Each row was made from one walk, in order. Every step used is in the known rows, and no mark comes twice. Write each row's walk.
Known rows:
z-l-j-r-m-k-d-g: [-0.860  0.580 -2.378  1.505  1.408  0.488  0.954  0.264 -0.905 -1.273
 -0.051 -0.682  0.135 -0.923  0.245  0.271 -0.698 -0.266 -1.242  0.483
 -0.450  0.046 -2.699  2.042]
m-k-d-g: [ 1.343 -0.957  2.956 -0.963  1.409  3.525  0.714 -0.401  0.320  1.236
  0.113 -1.210 -1.659  2.903 -0.500 -1.172  0.437  0.027  0.735  0.085
 -2.886  1.048  1.955 -0.254]
z-k-d-g-j-l: [-0.418 -0.546  0.370 -0.170 -0.342  3.069 -0.188 -0.695  0.685 -0.185
 -0.206 -1.209 -1.849  1.020 -0.122  0.117 -0.693 -0.177  0.387 -0.017
 -0.923  0.272 -0.632 -1.521]
n-j-l-z: [-1.449  0.741 -3.532  0.438 -1.887 -3.229  0.046 -0.715  0.676  0.169
 -2.145  2.063 -6.183 -4.510 -1.189  1.026 -0.601  0.857 -0.490  0.104
  1.485 -0.688 -2.824  1.178]
z-n-j-r-m-k-d: [ 0.242  1.006 -2.467  1.009  0.079  0.338 -0.809  0.004 -0.265 -0.860
 -0.118  0.184  2.573  0.301  0.050 -0.855 -0.821  0.138 -0.355 -0.149
  1.083 -0.047 -1.989  1.589]
d-g-j-l: [-1.798 -0.818 -0.193  0.094 -1.009 -1.547  1.272 -0.153  1.137  0.713
  2.140  0.197 -1.522 -1.192 -1.793  1.010 -3.833 -0.279  0.018  0.384
  1.384  0.040  1.358 -0.110]
l-j-g-d-k-m: [-0.125 -0.169  1.326  0.934  0.945  1.083  0.370  0.819 -1.377 -1.834
  0.912 -0.460 -0.671 -0.018 -0.232  0.527  1.186  0.333 -0.232 -0.908
  0.305  0.083 -0.057 -2.381]
l-z-k-d: [ 0.531  0.270  1.389 -1.022  0.623  1.929 -1.477 -0.957 -0.009  0.259
 -3.794  0.187 -1.558  1.072  2.321 -0.621  3.079  0.163 -0.086 -0.047
 -1.088 -0.523  0.448 -0.536]
j-r-m-k-d-g: [ 4.021  0.106  0.165 -0.162  1.978  1.609  0.020  1.316 -0.865  0.192
  2.572 -1.887  3.810  3.180  1.453 -1.565  0.151 -1.617 -0.045 -1.665
 -1.329  0.569  1.176 -0.677]
m-k: [ 1.515 -0.592  0.632 -1.561  0.477  0.419  0.082  0.575  0.321  0.125
 -1.330 -0.558 -0.866  1.093 -0.477 -1.231  1.032  0.737 -0.462 -0.944
 -1.916  0.254  1.358 -0.279]
d-g: [ 0.319 -1.179  0.306  0.451  0.481  0.882  0.156  0.258  0.556 -0.226
  0.704 -0.083 -2.269  2.045 -0.428 -0.185 -2.022 -0.283  1.636  0.771
  0.581  0.374  3.879 -0.292]
z-n-j-r: [-1.414  1.122 -3.569  1.677 -0.882 -1.554 -1.190  0.191  0.315 -1.818
 -0.705  1.274  0.445 -1.027 -0.721 -0.272 -1.558  0.793 -0.650  0.464
  2.819 -0.797 -0.814  1.603]
z-l-j-g-d-k: [-2.056 -0.158 -0.523  1.439 -0.138 -0.100  0.457  0.349 -0.483 -2.126
 -1.033  0.260 -1.789 -2.095 -0.900  1.122  0.535  0.675  0.199  0.857
  0.436  0.120 -3.000 -0.248]
n-j-g: [ 0.369  0.336 -2.695  1.545 -0.522  0.302 -0.878  0.053  0.138 -1.918
  1.043  0.662 -2.669 -2.391 -1.042  0.598 -0.383  0.784  1.034 -0.745
  1.270  0.286 -0.622 -0.715]
k-m: [ 1.780 -0.680 -1.598 -0.594  0.158 -1.003 -1.247  1.144 -0.890  0.171
  0.738 -1.025 -0.545  2.620  1.547 -0.500  1.642  0.140  0.233 -0.836
 -0.735 -0.592  3.647 -0.769]
n-z-k-d-g: [ 1.200  0.439  1.175 -0.597 -0.443  2.342 -1.303 -0.620  0.401 -0.470
 -1.674  0.250  0.415  1.437  0.891 -0.316  2.201  0.252  0.881  0.986
 -1.203 -0.048  0.777 -0.826]
d-k: [ 1.610 -1.540  1.394 -0.068 -1.648 -0.384 -0.212  0.915  0.889 -0.807
 -1.251  0.082  0.206  1.601 -1.661 -0.761  1.491  0.044  1.080 -0.532
 -1.413 -0.407  0.527 -1.550]
d-g-j-r: [-0.489  0.051  0.260  0.539 -0.057 -0.519  0.808  0.316  0.507 -0.200
  3.438 -0.289  1.419  0.145 -1.282  0.030 -3.446 -0.734 -0.604 -0.040
  1.204 -0.239  2.668 -0.561]
n-z-l-j-r-m-k-d-g: [-0.023  1.429 -1.092  0.492  0.378 -0.569  0.351 -0.169 -0.668 -0.659
 -0.600  0.570  2.671 -1.563  0.485  0.336  1.182  0.001 -1.217  1.109
 -0.647 -0.260 -2.566  2.190]
k-d-g-j: [-0.874 -0.416  2.238  0.341  0.076  2.047  0.928 -0.732  0.548  1.956
  2.380 -0.715 -1.889  1.456 -0.559  0.501 -1.979 -0.617  1.550  0.974
 -0.183  0.939  2.809 -0.635]
g-j-l: [-2.079 -0.013 -1.605 -0.592 -2.167 -3.933  0.853  0.337  1.049  1.285
  0.981  0.406 -1.529 -3.398 -1.447  1.431 -2.074  0.315 -1.133 -0.646
  1.579 -0.292 -0.451 -0.253]
r-m-k-d-g-j-l-z-n: [ 0.711 -0.481  0.986 -1.266  0.890  0.302  0.587 -0.553 -0.216  1.816
  0.369 -0.628  4.250  0.993  1.364 -0.355 -0.836 -0.990 -0.131 -0.608
 -0.353  0.492 -1.063  1.136]
m-k-d-g-j-l-z: [-0.358 -0.373  3.345 -1.564  0.638  1.360  1.321 -1.230  0.652  2.283
 -0.125 -0.372 -1.012  0.042 -0.828 -0.356  0.044  0.003 -0.952 -0.082
 -2.297  0.361 -0.219  0.427]

Write each row's walk:
[ 1.155 -0.137  0.379 -0.247  0.667  0.124  1.111  0.518  0.021 -0.235
  3.731 -1.075  4.114  0.911 -0.719 -0.664 -3.229 -1.165 -0.851 -0.905
  0.164  0.097  1.689 -0.509]
d-g-j-r-m-k
[ 0.329 -0.842  2.041  0.585  0.822  2.916  0.271 -0.360  0.327  1.642
  1.077 -0.723 -3.391  2.976  0.294 -0.004 -0.592 -0.579  2.496  1.096
 -0.715  1.110  3.515 -0.553]
k-d-g
[-0.811 -0.242 -1.063 -0.860 -0.777 -3.492 -0.304 -0.008  0.701  1.513
 -2.733  1.365 -3.521 -2.304  0.696  0.748  1.308  0.295 -0.726 -0.292
  0.957 -0.738 -0.526  0.735]
j-l-z
[-1.439 -0.274 -0.898  1.202  0.101 -0.213  0.098  0.480 -1.109 -2.132
 -0.292 -0.257 -1.003 -1.113 -0.245  0.906  1.275  0.598 -0.131  0.530
 -0.169 -0.264 -2.471 -0.423]
z-l-j-g-d-k-m
[ 2.487 -0.725  1.097 -1.157  1.049  1.836  0.905  0.252 -0.521  1.423
  2.195 -1.783  2.931  2.502  0.847 -0.710 -1.190 -1.224  1.034 -1.070
 -1.509  1.271  1.049 -0.532]
r-m-k-d-g-j
[ 0.788  0.765 -0.948  1.324  2.162  1.262  1.153  0.835 -1.194 -1.019
  1.154 -0.942  0.928  0.264  0.401 -0.257 -0.898 -0.724 -1.704 -1.213
  0.026  0.214 -0.474  0.528]
l-j-r-m-k-d-g
[ 3.474 -1.076  0.913 -0.939  1.643  2.555  0.370  0.539 -0.685  1.075
  1.127 -1.823  1.752  3.683  1.471 -1.116 -0.062 -1.194  1.764 -0.958
 -1.886  1.380  1.428 -0.529]
r-m-k-d-g
[ 1.663 -0.562  1.197 -1.541  0.920  0.401  1.009 -0.296 -0.349  2.128
  0.917 -0.996  2.423  0.765  1.213 -0.285 -0.475 -1.228  0.108 -1.087
 -1.313  0.728 -0.693  0.199]
r-m-k-d-g-j-l-z
[-1.365 -0.545  1.574  0.281 -0.377  1.052  1.150 -0.706  0.813  2.391
  2.146 -0.545 -2.724  0.345 -0.856  0.967 -2.023 -0.584  1.217  0.781
  0.019  0.832  1.435 -0.342]
k-d-g-j-l
[ 2.547 -1.706  0.892 -0.471 -1.255 -0.465 -0.813  1.184 -0.088 -0.775
 -0.071 -0.768  1.702  3.110 -0.687 -1.114  2.725 -0.088  0.586 -1.031
 -2.444 -0.996  1.307 -1.751]
d-k-m
[ 1.324 -0.335  2.300 -0.286  1.116  1.661 -0.619  0.913 -0.657 -0.069
  1.912 -0.748 -1.358  1.368  1.075  0.166  0.829 -0.163  2.368 -0.447
  0.953  1.394  2.522 -3.389]
j-g-d
[-0.559  0.750 -1.763 -0.328 -1.677 -2.966 -0.987  0.077  0.441 -0.177
 -2.192  1.584 -0.100 -1.875  0.385  0.697  1.976  0.881  0.363  1.747
  0.285 -0.554 -0.354  1.477]
n-z-l
[ 2.570 -1.179  3.427 -0.505  0.542  1.954 -0.777  1.086 -0.916 -0.615
  2.336 -1.252  1.329  2.924  0.421 -0.494  2.421 -0.433  2.139 -1.014
 -0.987  0.640  1.614 -4.208]
j-g-d-k-m
[ 1.944 -1.008  3.209 -1.421 -0.866  0.453  0.312  1.058 -0.927  0.750
  0.642 -0.993 -1.592  3.907 -0.250 -0.897  1.362 -0.473  2.045  0.233
 -1.565  0.368  1.829 -3.791]
g-d-k-m
[-1.669  1.405 -1.497  0.536 -0.241 -2.199 -1.313 -0.799  0.154 -0.710
 -2.722  2.224  0.673 -1.822  0.728 -0.283  0.401  0.629 -1.481  0.577
  2.372 -1.455 -0.654  2.197]
l-z-n-j-r
[-1.755  0.729 -0.728  0.620  0.078 -1.124 -1.648 -1.142  0.243 -0.943
 -2.536  2.206  0.755 -1.968  0.943  0.174  0.836  0.917 -0.431  0.472
  2.436 -0.974 -0.569  1.743]
l-z-n-j-g
[-2.087  0.475  0.056 -1.158 -1.504 -1.855  0.292 -0.923  0.821  1.617
 -0.914  0.370 -0.971 -3.104 -0.086  1.061 -0.142  0.165 -1.657 -0.532
  0.480 -0.635 -1.911 -0.309]
g-j-l-z-k-d
[ 1.528  0.966 -0.036 -0.735  0.116 -0.767  0.707  0.815 -0.402  1.069
  3.324 -1.437  4.727 -0.104  0.288 -0.402 -0.970 -1.093 -1.452 -1.914
 -0.282  0.178 -0.035 -0.903]
g-j-r-m-k-d
[ 0.115  1.792 -1.664  0.171 -0.018 -1.485 -0.005  0.140 -0.779 -0.491
 -1.344  0.658  2.543 -2.190  0.835  0.419  2.282  0.306 -1.567  0.658
 -0.691 -0.378 -3.162  2.063]
n-z-l-j-r-m-k-d
[-2.708  0.269 -4.046  1.283 -1.870 -2.564 -0.758 -0.281  0.935 -0.867
 -2.013  1.777 -2.434 -2.455 -1.295  0.762 -1.898  1.255 -0.077  0.862
  2.925 -0.504 -2.123  2.081]
z-n-j-l
[-1.785 -0.526  0.243 -0.439 -0.680 -0.603  0.611 -0.865  1.000  0.030
  0.216  0.382 -0.516 -1.403 -0.887  0.608 -2.618 -0.191 -0.926  0.185
  0.824 -0.603  0.009 -0.146]
d-g-j-l-z-k
[ 1.537 -0.493  2.212 -1.362  0.902  2.398  0.265 -0.030  0.207  1.420
 -0.958 -1.097 -1.837  1.984 -0.084 -1.116  1.842  0.418  0.338 -0.526
 -2.873  0.897  1.187 -0.416]
m-k-d
[-0.749  0.275  1.512 -0.098 -0.196 -0.359 -1.329 -0.995 -0.583 -0.743
 -1.631  1.482  1.762  0.154  0.629 -0.395  1.867  0.485  0.053  0.505
  0.983 -1.071 -0.906 -0.073]
l-z-n-j-g-d-k-m
[-0.511  1.304 -2.134  0.482  0.069 -2.276 -1.371 -0.446 -0.358 -0.631
 -2.127  1.786  2.543 -1.164  1.700 -0.399  0.181 -0.017 -0.953  0.105
  2.580 -1.192 -0.945  2.119]
l-z-n-j-r-m
[-1.165 -0.072  0.024  1.297 -1.031  0.631 -0.938 -0.229  0.238 -1.923
 -0.415  1.060  0.716 -0.172 -1.358 -0.008 -0.754  0.813  1.457  0.708
  1.990  0.115 -1.627 -0.625]
z-n-j-g-d-k
[ 0.164  1.668 -2.678  0.076 -0.301 -2.743 -0.129  0.514 -0.681 -1.440
 -1.667  1.032  3.060 -2.833  0.539  0.310  1.800  0.518 -2.070  0.361
 -0.056 -0.770 -3.127  2.192]
n-z-l-j-r-m-k
[-2.491  0.164 -3.127  1.911  0.415 -0.892 -0.202  0.327 -0.313 -2.323
 -1.175  0.462 -1.854 -3.163  0.049  1.500  0.261  1.040 -0.577  0.505
  1.295 -0.166 -1.979  1.468]
z-l-j-g
[-2.108  1.312 -2.557  0.571 -1.350 -3.142 -0.265 -0.078  0.053 -1.050
 -2.841  1.985 -1.020 -3.559 -0.108  1.331  1.335  1.290 -1.002  1.749
  0.995 -0.776 -1.695  2.254]
n-z-l-j
[-0.324  0.137  1.989  0.642  0.412  1.836  0.813 -0.335  0.342  1.620
  3.166 -0.920 -0.398  1.447 -0.444  0.165 -1.716 -0.946  0.631  0.457
 -0.164  0.635  2.478 -0.752]
k-d-g-j-r
[-1.409 -0.376  3.141 -1.283  0.639  1.284  0.914 -1.493  0.786  1.946
 -0.745 -0.014  0.860  0.244 -0.647 -0.424 -0.273  0.221 -1.136  0.427
 -1.362  0.130 -0.497  1.318]
m-k-d-g-j-l-z-n
